Known rows, with every way that one mark hangs from another
S[Z[D]]: [-0.29  0.49  1.70  3.98  3.99  0.07  0.35  0.97  1.60 -1.14  0.93 -1.31
 -0.96  0.65  1.06  2.77  2.49 -0.88 -1.36  3.18 -1.91  2.87 -3.24 -0.31
 -0.17 -0.09 -2.25]
E[D[Z] W]: [ 2.24 -0.51 -1.69 -0.98 -1.07  0.30  0.64 -0.31  0.47  0.71  2.00  0.14
 -0.98 -0.21  0.42 -2.50 -1.92  2.02  0.04  0.50  1.39 -1.01  0.65  3.13
  0.46  0.67  0.67]
H[E]: [-0.52  2.81 -1.54  2.64 -0.06  0.90 -0.31  2.63 -1.74  1.23  0.87 -1.84
 -0.99  3.39 -0.11  2.55  2.41 -1.47  0.31  2.04  0.46  2.68 -3.39 -2.24
 -0.73  0.21 -3.23]
W[E]: [ 0.23  1.31 -2.72  4.28 -0.75  0.01 -0.71  0.24 -2.30  1.59 -0.13 -3.13
 -1.47  1.32  1.23  3.75  1.72 -2.84 -0.92  2.58  2.10  1.70  0.65 -5.07
  1.08 -0.24 -0.04]
Z[D S]: [ 0.45 -0.74  2.20  0.89  2.66 -1.29  1.88  2.98  0.62  0.04  2.35 -0.78
 -0.52 -0.88 -0.11  1.78  3.55 -2.33 -1.62  2.24  0.00  5.63 -2.03 -3.02
  1.22 -1.08 -0.98]
T[E[H]]: [-2.87  1.44 -0.74  1.32  0.10  1.90  1.91 -0.34 -1.08  0.67 -0.55 -1.75
 -0.47  3.57  0.40  2.53  1.94 -1.20 -0.07  1.16 -2.53  1.07 -0.80 -2.06
  1.28  0.13 -0.87]
M[E[H]]: [-1.64  3.12 -1.10  2.55  0.24  0.32  0.31 -2.89 -0.88  1.60 -0.06 -1.19
 -1.93  1.27  2.26  3.40  2.48  0.28 -2.45  1.88 -0.34  0.67  1.06 -4.56
  1.15 -0.12  1.91]
T[V]: [-2.57  0.57  0.53  4.52 -0.62 -1.41 -2.16  1.01 -2.59 -0.63 -0.15 -0.93
 -0.19  2.11 -2.03  1.60  0.55 -2.56 -1.71  3.78  0.66  2.42 -1.22 -1.70
  0.79 -0.30  0.57]
E[H]: [-2.22  3.32 -0.63  1.35 -0.23  1.84  0.78 -0.03 -1.61 -0.10 -0.50 -0.97
 -1.01  1.22  1.14  2.10  1.69  0.97 -2.51  2.00 -1.16  0.20 -0.31 -2.60
 -1.15 -0.45 -0.43]
T[E[D[Z] W] V]: [ 0.25 -3.42 -0.65 -0.18 -1.05 -1.63 -0.52 -0.04 -0.42  0.58  1.25  0.59
  0.94  2.59 -2.55 -2.73 -3.33 -1.66  2.88  0.24  0.28  0.58  0.43  4.29
  2.66  0.49  1.54]
W[E[D T]]: [ 1.20  0.51 -1.60  1.46 -0.01  0.76 -1.06  0.00  0.07 -0.36 -1.82 -3.37
 -0.40 -0.33  3.01  1.64  0.54 -0.48 -0.64  0.77  1.93  0.88 -0.23 -1.12
 -0.23  1.17  1.03]
V[T]: [ 0.73  2.21  0.60  4.81 -0.70  0.68 -0.35  1.14 -0.72 -1.91  0.06 -1.53
  0.49  2.06 -0.53  1.67  1.42 -1.42 -2.98  2.66  0.19 -0.67 -2.40 -4.52
  0.01  0.41 -2.72]
T[E[D H W] V]: [-3.18 -0.29  0.34 -0.26  0.35 -0.73  0.67 -1.07 -0.91 -0.59 -0.55  1.53
  2.42  2.20 -0.98 -1.41 -0.56  0.78  2.61 -1.31 -0.65  0.69 -0.20  3.20
  1.28  1.26  2.53]
V[T[E[D[Z[S]] H W]]]: [ 2.37 -1.53  0.19 -3.58  0.23 -0.74  2.96 -0.26  0.93 -0.04  1.83  1.55
  2.44 -0.06 -1.03 -2.93 -1.55 -0.14  2.41 -3.26 -2.19 -2.45  0.98 -0.39
 -0.01 -0.02 -0.85]
H[E[D T[V] W]]: [-0.91  0.79  0.56  0.83 -0.86 -2.13 -2.92  1.62  0.08 -1.70 -1.80  1.12
  2.86  0.23 -0.41 -1.28  0.21  0.94  0.82 -1.25  2.84  0.03 -2.80  5.09
 -0.82  1.91  0.24]
W[E[D[Z[J]] H]]: [ 1.98 -1.01 -2.45 -1.74  1.01  3.13  0.56 -1.97 -0.19  3.16  1.40 -1.24
 -4.19 -0.57  1.97  1.71 -2.04  0.24  2.34 -1.59 -0.57 -1.15  4.25 -4.92
 -0.47 -1.67 -1.61]
W[E[D[Z[S]] H T[V]]]: [-0.23 -2.47  0.22 -3.61 -0.21 -1.44 -1.08 -1.02 -1.45  0.23 -1.23 -1.08
  0.72 -2.31  0.31 -0.37 -2.82 -1.21  0.42 -1.40 -1.25  0.00  4.13 -1.26
 -2.20 -1.78  2.85]
V[T[E[D]]]: [ 1.17 -0.15  0.40  2.68  1.19  1.25  1.27  1.07  0.99 -1.56  0.65 -2.28
  1.56  3.63 -0.59 -0.24  0.62 -1.75  2.02  0.61 -1.94  1.29 -4.06 -1.79
  1.29  1.65 -2.59]
W[E[D[Z[S]] T]]: [ 3.43 -2.19 -1.32 -1.99 -0.14 -0.35 -0.05  0.79  0.10  1.37  0.26 -2.88
 -1.27 -2.95  1.54 -0.24 -1.04 -2.37  0.01  0.03  0.45  0.72  2.28 -1.81
 -1.11 -1.02  0.98]
T[E[W] V]: [-2.41 -0.87  0.26  3.72 -1.86 -2.45 -0.87  0.60 -1.97 -0.40 -0.46  0.75
  1.83  2.66 -2.86  0.32  0.71 -3.31  0.18  1.70  1.87  1.89 -0.98  1.39
  3.70  0.76  1.22]
Z[S]: [ 0.20  1.55  0.62  2.05 -0.02 -0.65  1.31  2.58 -1.59  0.35  2.02 -1.13
 -0.73 -1.31 -1.27  1.34  3.41 -2.99 -1.98  2.93  0.08  3.22 -1.24 -3.92
 -0.12 -1.34 -0.64]

Rows
[-2.17  1.61 -1.29  0.77 -1.43  0.36  1.73 -0.94 -0.94  0.72 -0.76  0.51
  0.69  1.89  0.37  1.20  1.71  0.38 -0.38 -0.16 -0.21 -0.87 -0.03  0.55
  1.98  0.66  0.19]
T[E[H W]]
[ 1.25  2.07 -2.09  0.76  0.17 -0.28  0.16  1.92  0.10  0.56  1.36  0.38
  0.58  1.31  0.80 -0.45  1.47  1.55  2.51 -1.43  2.02  1.26 -3.37  2.38
 -0.64  1.47 -1.52]
H[E[D W]]
[ 2.83 -1.42  0.99 -0.06 -0.44  0.88  1.48  1.28 -0.58  2.38  3.49  0.30
 -3.74 -2.87 -2.37  0.61  1.05 -3.14 -1.13  2.13 -0.18  1.09  1.59 -5.28
  0.56 -3.30 -3.12]
D[Z[J S]]
[-2.94  0.64  1.45 -0.43 -0.94 -0.82 -1.18 -1.22  0.01 -2.98 -2.93  2.10
  2.95 -1.55  0.74 -1.44 -0.88  3.77 -1.60 -1.39  1.25 -2.36  0.01  5.09
 -1.45  1.41  3.26]
E[D H T[V] W]
[-2.30  0.63  0.70  0.43 -0.50 -2.25 -2.02 -3.66  0.96 -1.01 -2.75  2.22
  1.59 -1.18  1.49 -0.04 -0.53  3.09 -2.24 -1.30  1.63 -2.16  1.66  2.45
  0.31  1.56  5.72]
M[E[D H T[V] W]]
[ 0.96 -0.43  2.74  4.35  4.61  1.63  0.61  0.85  2.73 -0.32  1.63  0.29
 -2.92 -1.28 -0.20  3.51  3.16 -1.03 -0.71  2.03 -1.38  2.15 -2.42 -2.38
  0.88 -1.11 -4.52]
S[Z[D J]]
[-3.32  1.23  1.97 -0.29  0.30  0.47 -1.44 -0.69 -0.05 -3.08 -2.52 -0.04
  1.42  0.13  1.01 -0.60 -1.05  1.96 -1.46  0.21 -0.79 -0.18 -0.77  2.04
 -2.03  0.69  2.44]
E[D H T[V]]
[-1.26  1.53  0.08  2.35 -1.16 -0.34  1.19 -0.66 -0.04 -1.22 -1.09  1.11
  2.49  2.61 -0.20  1.02  1.45 -0.35 -0.59 -0.82 -0.53 -3.67 -0.64 -1.38
  1.64  1.47 -1.53]
V[T[E[H W]]]
[ 2.00 -2.83  2.11 -3.08  0.83 -0.45 -1.78  2.69  0.88  0.57  1.54  1.13
 -1.26 -2.63 -3.36 -1.08 -0.90 -2.04  2.15 -1.40 -0.51  1.80 -0.35 -0.53
 -1.15 -2.11 -2.99]
H[E[D[Z[J S]] T[V]]]
[ 1.99  0.66 -2.28 -1.60  0.61  1.58 -0.03  1.77 -0.21  1.70  2.14 -2.27
 -1.93  3.02  0.49 -1.14 -1.46 -0.27  2.92  0.24 -1.15  2.04 -1.87  0.40
 -1.34 -0.19 -2.95]
H[E[D[Z]]]
[ 1.49 -2.28  0.73 -1.29 -1.18 -0.59 -2.92  0.79  1.56  0.09 -0.22  2.93
 -0.64 -1.55 -2.16 -1.32 -2.22  0.77  1.91 -1.96  2.14 -1.89 -0.28  3.82
  0.18 -0.02 -2.06]
H[E[D[Z[J]] T[V] W]]
[-3.73 -0.16  0.43 -0.10  1.28  0.57  0.30 -0.28 -1.56 -0.76 -0.50 -1.00
  1.41  3.88 -1.06 -0.34 -0.89 -0.77  2.74  0.12 -2.81  2.72 -1.16  0.48
  0.75  0.67  1.42]
T[E[D H] V]
[ 1.26  0.44 -2.26 -1.86 -0.22 -0.37  0.84 -3.76  1.16  2.10  1.12  1.14
 -1.33 -0.10  2.23 -0.79 -1.59  3.18 -0.36 -1.22  0.12 -2.32  3.31  0.51
  0.98  0.88  3.43]
M[E[D[Z] H W]]
[ 1.91 -1.09 -1.09 -4.23 -0.04  0.42  1.08 -0.82  0.00  1.40 -0.68 -1.94
 -0.98 -2.88  2.48  0.16 -1.67 -0.28 -0.36 -1.28 -1.16 -0.99  3.67 -2.42
 -2.49 -1.21  1.36]
W[E[D[Z[S]] H T]]
[-1.45 -0.32 -0.55  4.18 -1.98 -2.11 -3.96 -0.40 -2.27 -0.75 -3.36 -2.23
  0.43  0.55  0.00  3.39  0.14 -3.31 -2.50  2.23  2.56  0.75  0.95 -2.02
  0.28 -0.22  1.78]
W[E[T[V]]]
[-0.19 -1.81  1.86 -2.72 -1.01  0.61 -1.61 -2.04  1.62 -0.88 -1.38  3.61
 -0.69 -3.23 -1.06 -2.20 -3.23  3.27 -0.87 -1.68  0.50 -4.54  3.13  3.64
 -0.68 -0.94  0.70]
E[D[Z[J]] H T[V] W]
[ 4.55 -2.37  1.54 -2.80 -0.59  0.10  0.85  0.64  2.73  0.46  1.46  2.65
 -1.44 -6.26 -0.99 -2.54  0.08  0.82 -1.04 -0.98  1.76 -2.33  1.22  1.57
 -0.06 -0.97 -0.93]
E[D[Z[J S]] T W]
[ 1.33  2.05 -1.03 -0.21 -0.36 -0.22 -0.92  1.67  1.50 -0.98 -0.82  0.75
  1.24  0.06  1.57 -0.91  1.31  2.42  0.69 -1.48  2.52 -0.89 -3.49  4.48
 -1.04  1.80 -1.27]
H[E[D T W]]
[ 2.70 -1.25  1.67 -5.15 -0.09  0.79  1.68 -0.51  2.60  0.31  0.69  3.51
 -0.96 -6.34  0.17 -2.21 -0.12  2.82 -1.34 -2.84  0.32 -3.99  2.56  1.35
 -1.48 -1.54 -0.29]
E[D[Z[J S]] H T W]
[ 2.31 -2.50 -0.07 -4.82  0.67  1.03  3.40 -0.18  1.18  2.79  3.09  2.69
 -1.59 -2.45 -1.83 -1.87  0.18 -0.07  3.30 -3.13 -0.90 -0.58  2.08  0.01
  1.21 -1.45 -1.30]
T[E[D[Z[J S]] H W]]
[ 2.11 -0.91 -1.45 -2.66  0.34  3.02 -0.34 -2.13  1.62  1.51 -1.01 -1.09
 -3.50 -2.29  2.76  1.28 -2.07  1.45  0.27 -1.89 -0.20 -3.18  3.86 -3.07
 -1.49 -0.99 -1.11]
W[E[D[Z[J]] H T]]
[-1.44  2.56  0.73 -1.14  0.79  2.53  0.57 -0.49  0.79 -2.20 -2.27 -1.50
  0.11 -0.45  3.11 -0.40  0.55  3.44 -2.09  0.00 -1.12 -1.09 -1.27  1.30
 -2.40  0.94  0.89]
E[D H T]
[-1.63  1.74  0.45  2.41 -0.15  1.41  1.34 -0.42 -0.56 -1.15 -0.87 -1.39
  1.29  4.05 -0.32  2.06  1.09 -1.68 -0.33  0.35 -2.57 -1.22 -1.69 -3.90
  0.85  0.71 -2.78]
V[T[E[H]]]
[-1.23  1.01 -1.17 -0.79  0.51  1.18  2.48 -0.90  0.46  0.19  0.03  0.62
  1.10  1.71  1.05 -0.78  0.80  2.09  2.06 -1.61 -0.62 -0.37 -0.91  2.43
  1.39  1.70  0.97]
T[E[D H W]]
[-0.40 -1.41  1.88 -4.14 -1.31 -2.42 -0.32 -0.92 -0.20 -1.53 -0.63  2.91
  2.19 -4.19 -1.04 -3.30 -2.12  2.09 -1.59 -1.80  0.13 -2.36  2.53  4.22
 -1.86 -0.72  3.58]
E[D[Z[S]] H T[V] W]
[-1.71  0.09  1.88  1.95  0.12 -0.19 -2.23  0.71 -0.25 -2.93 -1.73 -1.43
  1.26  0.00 -0.55 -0.59 -0.70  0.19 -1.14  1.87  0.63  1.52 -2.14  2.29
 -0.72  0.70  1.70]
E[D T[V]]
[ 1.55 -2.25  0.72 -3.21 -1.06 -3.40 -2.02  2.07  0.19  0.25  0.56  1.77
  2.06 -2.23 -2.02 -2.84 -1.52 -0.53  1.33 -1.55  1.21  0.21 -0.19  4.46
 -1.28 -0.29 -0.10]
H[E[D[Z[S]] T[V] W]]
[-1.67 -2.05 -0.70 -2.58 -0.70 -0.77  0.10 -1.61 -0.93  0.79  0.29  1.39
  1.21  2.33 -1.54 -2.52 -3.59  0.59  2.92 -1.46 -1.50 -0.69  1.85  3.79
  1.25  0.37  1.99]
T[E[D[Z] H W] V]
